Each row comes from the steps of one walk. Every step used is in the known rows, and no mark comes twice. Write the walk behind each row, first mark first.
(in the rows, 128 means zero)
Known rows
lofif > zoti > fito: [123 172 164 129 127  77 142  98 154 117 102 148 150 136 137 121  76 106
 104 116 116 153 135 136 132 104 180 127 111 136]
ritem > fito > pemap > surebi: [117  82 132 113  93 175  89  99 132 145 126 139 111  83 107 121 138  54
 128 154 183 128 110  89 102 210 166 132 127 113]
nokelo > zufi > ritem > fito: [132  96 166  84 110 101  43 149 191 155 117 205 144 101 151 120 140  73
 142 170 105 124 153 128 104 151 187 159 101 110]
lobez > pemap: [121 148 105 128 110 156 137 129 110 118 155 126 107 122 138 135 121 145
 124 188 122 131 139 141 145 164 141 128 130 160]
ritem > zufi: [110 182 129 120 126  98 137 114 154 132 128 141 118  98 151 104 138 121
 121 114 106 113 133 139 109 130 169 119 127 111]
lofif > zoti > fito > pemap: [ 99 198 143 125  79 104 137  90 127 112 121 160 133 139  97 114  92  84
 126 131 137 154 149 117 134 154 191 121 103 116]
nokelo > ritem > fito > pemap: [111 176 115 126  82 121  70 108 121 124 138 188 128 105  97 108 140  64
 153 139 104 132 155 112 116 179 152 144  92 113]
lobez > pemap > sodote > fito: [117  61 116 130 117 155 143 132  90 113 128 185 124 144 108 144 101 133
 141 152 139 105 175 128 110 196 139 103 121 142]
zoti > lofif > falak > sisot > sodote: [115  59 146 136 162 141 132 117 151 134 110 110 161 109 160 112  93  85
 155 108 164 127 106 191 221 116 159 160 135 148]
nokelo > ritem: [143 162 120 142 117 111  89 126  99 121 130 164 141 120 132 115 141 102
 145  88  98 137  98 121 125 102 102 124 116 142]
falak > sisot > sodote > fito > pemap > surebi: [112  48 139 111  87 202 123 111  95 128 117 140 127 120  87 117 119  29
 153 114 209 136  98 142 151 209 155 121 133 122]
sodote > fito > pemap > lobez: [110  71 120 125 123 114 111 131 104 128 129 125  99 138  98 130 115  90
 155  98 207 118 137 146  95 213 138 108 136 106]
sodote > fito > pemap: [ 94 150 125 116  79 152 139 130  91 108 129 178 116 171  76 127 120  89
 141 133 146 136 178 127 119 196 138 104 114 101]
fito > pemap > surebi > lofif: [120 131 118 140 100 237 123  90 137 128 111 124  65 107 100 126 161  88
 138 146 151 153 120  84  96 186 157  74 136 137]
lofif > surebi: [139 124 153 110 130 110 149 125 148 131 124 109 126 150 146 114 147 154
 106 151 144  90  52 117 129 122 158 142 127 102]
fito > pemap > surebi: [118  88 129 118  85 184 114 103 104 138 130 122 106 101 103 124 140  69
 130 133 200 136  86  85 112 191 150 113 139 119]
regi > lofif > falak > sisot > sodote > fito: [112  71 149 122 150 130 151 129 129 115  96 145 150 168 133 121  80  84
 148 104 129 138 182 196 182 151 154 140 120 135]
surebi > lofif > zoti > fito: [123 195 157 142 130 117 145  87 170 112  90 149 120 136 132 122  91 110
 109 124  95 165 151 129 121 111 189 101 110 146]
zoti > fito > pemap: [106 201 134 120  87 103 137 100 104 119 129 156 136 135 102 122 133  87
 133 135 135 141 145 110 124 163 178 120 111 107]
zufi > nokelo > ritem > fito: [145 154 125 112 122 110  72 120 156 143 119 181 178  46 134 127 144  94
 132 139  77 130 138 111 109 132 132 161  83 123]
nokelo > ritem > fito > pemap > lobez: [123  93 112 133 126  88  56 114 128 141 137 134 109  87 115 116 130  69
 166 103 176 115 117 135  93 199 148 139 118 116]
ritem > fito > pemap: [101 156 121 117  89 131  96 109 140 128 136 165 120 110  95 116 132  80
 141 165 125 126 174 116 118 196 168 146 100 103]
surebi > lofif > zoti: [118 152 136 151 122 178 133  98 185 111  99 135  84 135 113 116  84 130
 122 130 104 165 154 130 129 120 158  94 115 156]
fito > pemap > surebi > lofif > zoti: [111 125 136 146  95 214 125  82 170 117 100 131  71 118  97 114  91  92
 123 134 150 169 127 102 118 161 172  85 122 150]
sisot > sodote > fito > pemap > lobez: [127  54 128 116 130 114 111 131 100 130 128 129 117 133  84 132 113  64
 154  88 205 133 132 179 114 215 139 111 136 114]
zoti > lofif > lobez > pemap > sodote > fito: [117  42 146 135 126 161 142 129 104 117 116 155 117 157 130 141  97 133
 126 165 156  88 154 108 118 196 133 111 138 155]
zufi > ritem: [128 115 182  83 128 148  72 131 129 145 123 136 130 124 137 126 146 114
 158 157 151 127 117 117 131 141 145 129 113 117]
zoti > lofif: [120 101 150 143 152 157 125 117 133 128 103 118 121  99 146 134 137 110
 116 143 141  85 144 117 144 125 120 131 165 141]
pemap > lobez: [137  53 121 135 164  95 103 130 133 144 128  85 109 105 140 132 120 121
 145  95 194 112  96 147 103 158 129 127 145 128]
falak > sisot: [ 94 100 115 144 120 147 127 121 141 125 127 101 132 121 148 100 112 117
 180 121 151  99 104 150 184 119 149 159 118 133]
nokelo > zufi: [138 107 111 129  83  85 124 167 159 134 124 194 141 136 143 122 129  98
 118 111 105 141 123 129 111 102 162 128 139 129]

Which walk is each row?
[117 182 112 111  76 130  81 108 128 132 134 187 155  68  95 118 148  74
 148 149 105 136 151  98 114 175 152 146  81 105]
zufi > nokelo > ritem > fito > pemap
[112  75 129 133 127 190 129 100 148 134 116 114 129 109 131 106 107  66
 168 111 178 163  91 167 195 159 183 130 121 143]
fito > pemap > surebi > lofif > falak > sisot > sodote
[109 120 123 149  97 139 133  67 130 121 112 172 119 104  90 119 106 106
 157 129 136 127 153  78 104 173 206  96  99 134]
surebi > lofif > zoti > fito > pemap > sodote
[120 120 148 112 105 238  75  89 160 142 107 142  68  89 107 123 168  68
 151 175 150 147 134  80  90 207 179  90 117 127]
zufi > ritem > fito > pemap > surebi > lofif
[112  72 107 139  95 141 122  96  99 132 137 158 128  98  89 123 127 118
 170 132 160 102 136  78 111 183 165 117 112 121]
fito > pemap > sodote
[122 209 122 130 117  84 105 113 130 127 129 170 128  91 153  94 149 100
 135  81  82 121 109 135 106 109 149 116 118 122]
nokelo > ritem > zufi
[137  71 143 119 105 183 123 120 126 141 142  76  95 127 156 131 119 117
 102 180 194 137  45  92 125 185 140 127 149 168]
lofif > lobez > pemap > surebi
[115  93 127 133 101 252 130  98 130 120 102 135  85 120  86 118 142  49
 160 128 161 154 126 137 139 200 163  82 128 141]
falak > sisot > sodote > fito > pemap > surebi > lofif
[115  76 115 126 132  97  77 115 142 144 136 114 103  90 114 124 123  84
 156 123 191 110 132 137  94 213 161 141 124 108]
ritem > fito > pemap > lobez
[124 178 123  94 114 122 157 116 163 148 120 134 173  29 141 128 151 141
 113 136 108 124 124 109 110 124 161 129 105 100]
ritem > zufi > nokelo
[120  57 135 104 109  86  47 136 160 156 132 153 111  92 126 119 133  61
 167 129 191 116 124 132  87 205 187 141 122 102]
nokelo > zufi > ritem > fito > pemap > lobez
[ 75 126 109 163 141 166 139 109 179 125 112 104 101 137 187 101  97 155
 179 125 150 130 118 128 173 112 175 130 112 137]
surebi > lofif > falak > sisot
[114 127 129 142 128 107 113  91 146 127 114 111  88 115 110 122 104  88
 147 103 183 143 126 134  97 183 186  99 125 127]
surebi > lofif > zoti > fito > pemap > lobez
[123 157 130 137 104 211 129  81 135 127 105 131  80 108 107 128 160  78
 131 143 143 157 121  83  93 181 176  73 132 135]
zoti > fito > pemap > surebi > lofif
[124 115 162 127  99 201 134 114 153 127 109  99  71 190 121 120 129 109
 116 149 166 157  87  75  97 192 139  86 130 144]
sodote > fito > pemap > surebi > lofif > lobez
[124  89 104 125  91 130  88  90 119 143 131 192 166  39  92 124 139  97
 169 141 127 103 142  65  98 185 168 139  81 115]
zufi > nokelo > ritem > fito > pemap > sodote
[ 82 102 141 124 107 162 141 120 110 112 111 166 135 155 106 116  94  63
 155 122 172 130 167 164 181 187 159 127 125 115]
zoti > lofif > falak > sisot > sodote > fito > pemap
[135  97 168  85  92 113  70 162 155 149 120 189 140 130 149 121 146  91
 150 142 132 137 113 120 117 119 171 130 121 117]
nokelo > zufi > ritem
[121  65 152  91  70 163  59 120 149 156 122 177 118  84 118 117 148  32
 139 159 183 134 102  84  95 203 192 134 124 108]
nokelo > zufi > ritem > fito > pemap > surebi
[ 98  49 139 116  98 188 128 112 110 131 115 141 126 130 116 117  99  49
 148 112 221 149  96 132 153 201 167 120 129 117]
lofif > falak > sisot > sodote > fito > pemap > surebi
[115 115 153 123  93 146 126  69 126 131 101 119 112 103 112 120 108  52
 115 134 172 142 124  83 114 177 195 121 133 133]
regi > lofif > zoti > fito > pemap > surebi
[126 172 150 139 119 154 143  80 159 115  99 139 104 117 138 128  91 100
 101 152 122 167 129 121 120 143 197  97 122 166]
lobez > pemap > surebi > lofif > zoti > fito
[125 110 140 113  83 217  72 109 176 144 105 176  76  95 115 120 168  53
 147 167 137 153 131  82  81 195 195  89 123 128]
nokelo > zufi > ritem > fito > pemap > surebi > lofif
[134  58 153 127 118 198 121 114 128 142 129  71  92 113 165 134 123 108
  94 186 200 115  54  86 133 184 136 129 168 175]
zoti > lofif > lobez > pemap > surebi
[132  74 114 149 118 169 133 104 134 132 140 113  94 125 138 131 119 168
 144 183 137 112 109  79 114 183 161 109 121 179]
surebi > lofif > lobez > pemap > sodote
[ 61 101 115 153 113 202 139 105 156 122 107 125  90 149 161 102  94 114
 179 125 188 135 120 114 158 165 183 112 116 123]
sodote > fito > pemap > surebi > lofif > falak > sisot
[115 117 151 120  86 153 122  83 122 132 112 135 121 105 108 120 106  55
 115 126 192 151  91  90 115 177 184 114 129 124]
lofif > zoti > fito > pemap > surebi
[133 123 112 143 119 244 129 100 140 127 121 112  60  99 129 137 152 116
 124 176 136 150 118 103 106 182 152  79 145 169]
lobez > pemap > surebi > lofif
[ 67 108 108 159 115 197 132  95 166 130 116 103  90 125 170  98 103 122
 182 128 189 135  98 103 165 150 189 123 117 129]
fito > pemap > surebi > lofif > falak > sisot
[129 161 162 139 128 139 138  80 168 121  86 140 115 121 133 124  94  91
 103 121 125 167 123 114 111 125 192  95 120 150]
pemap > surebi > lofif > zoti > fito
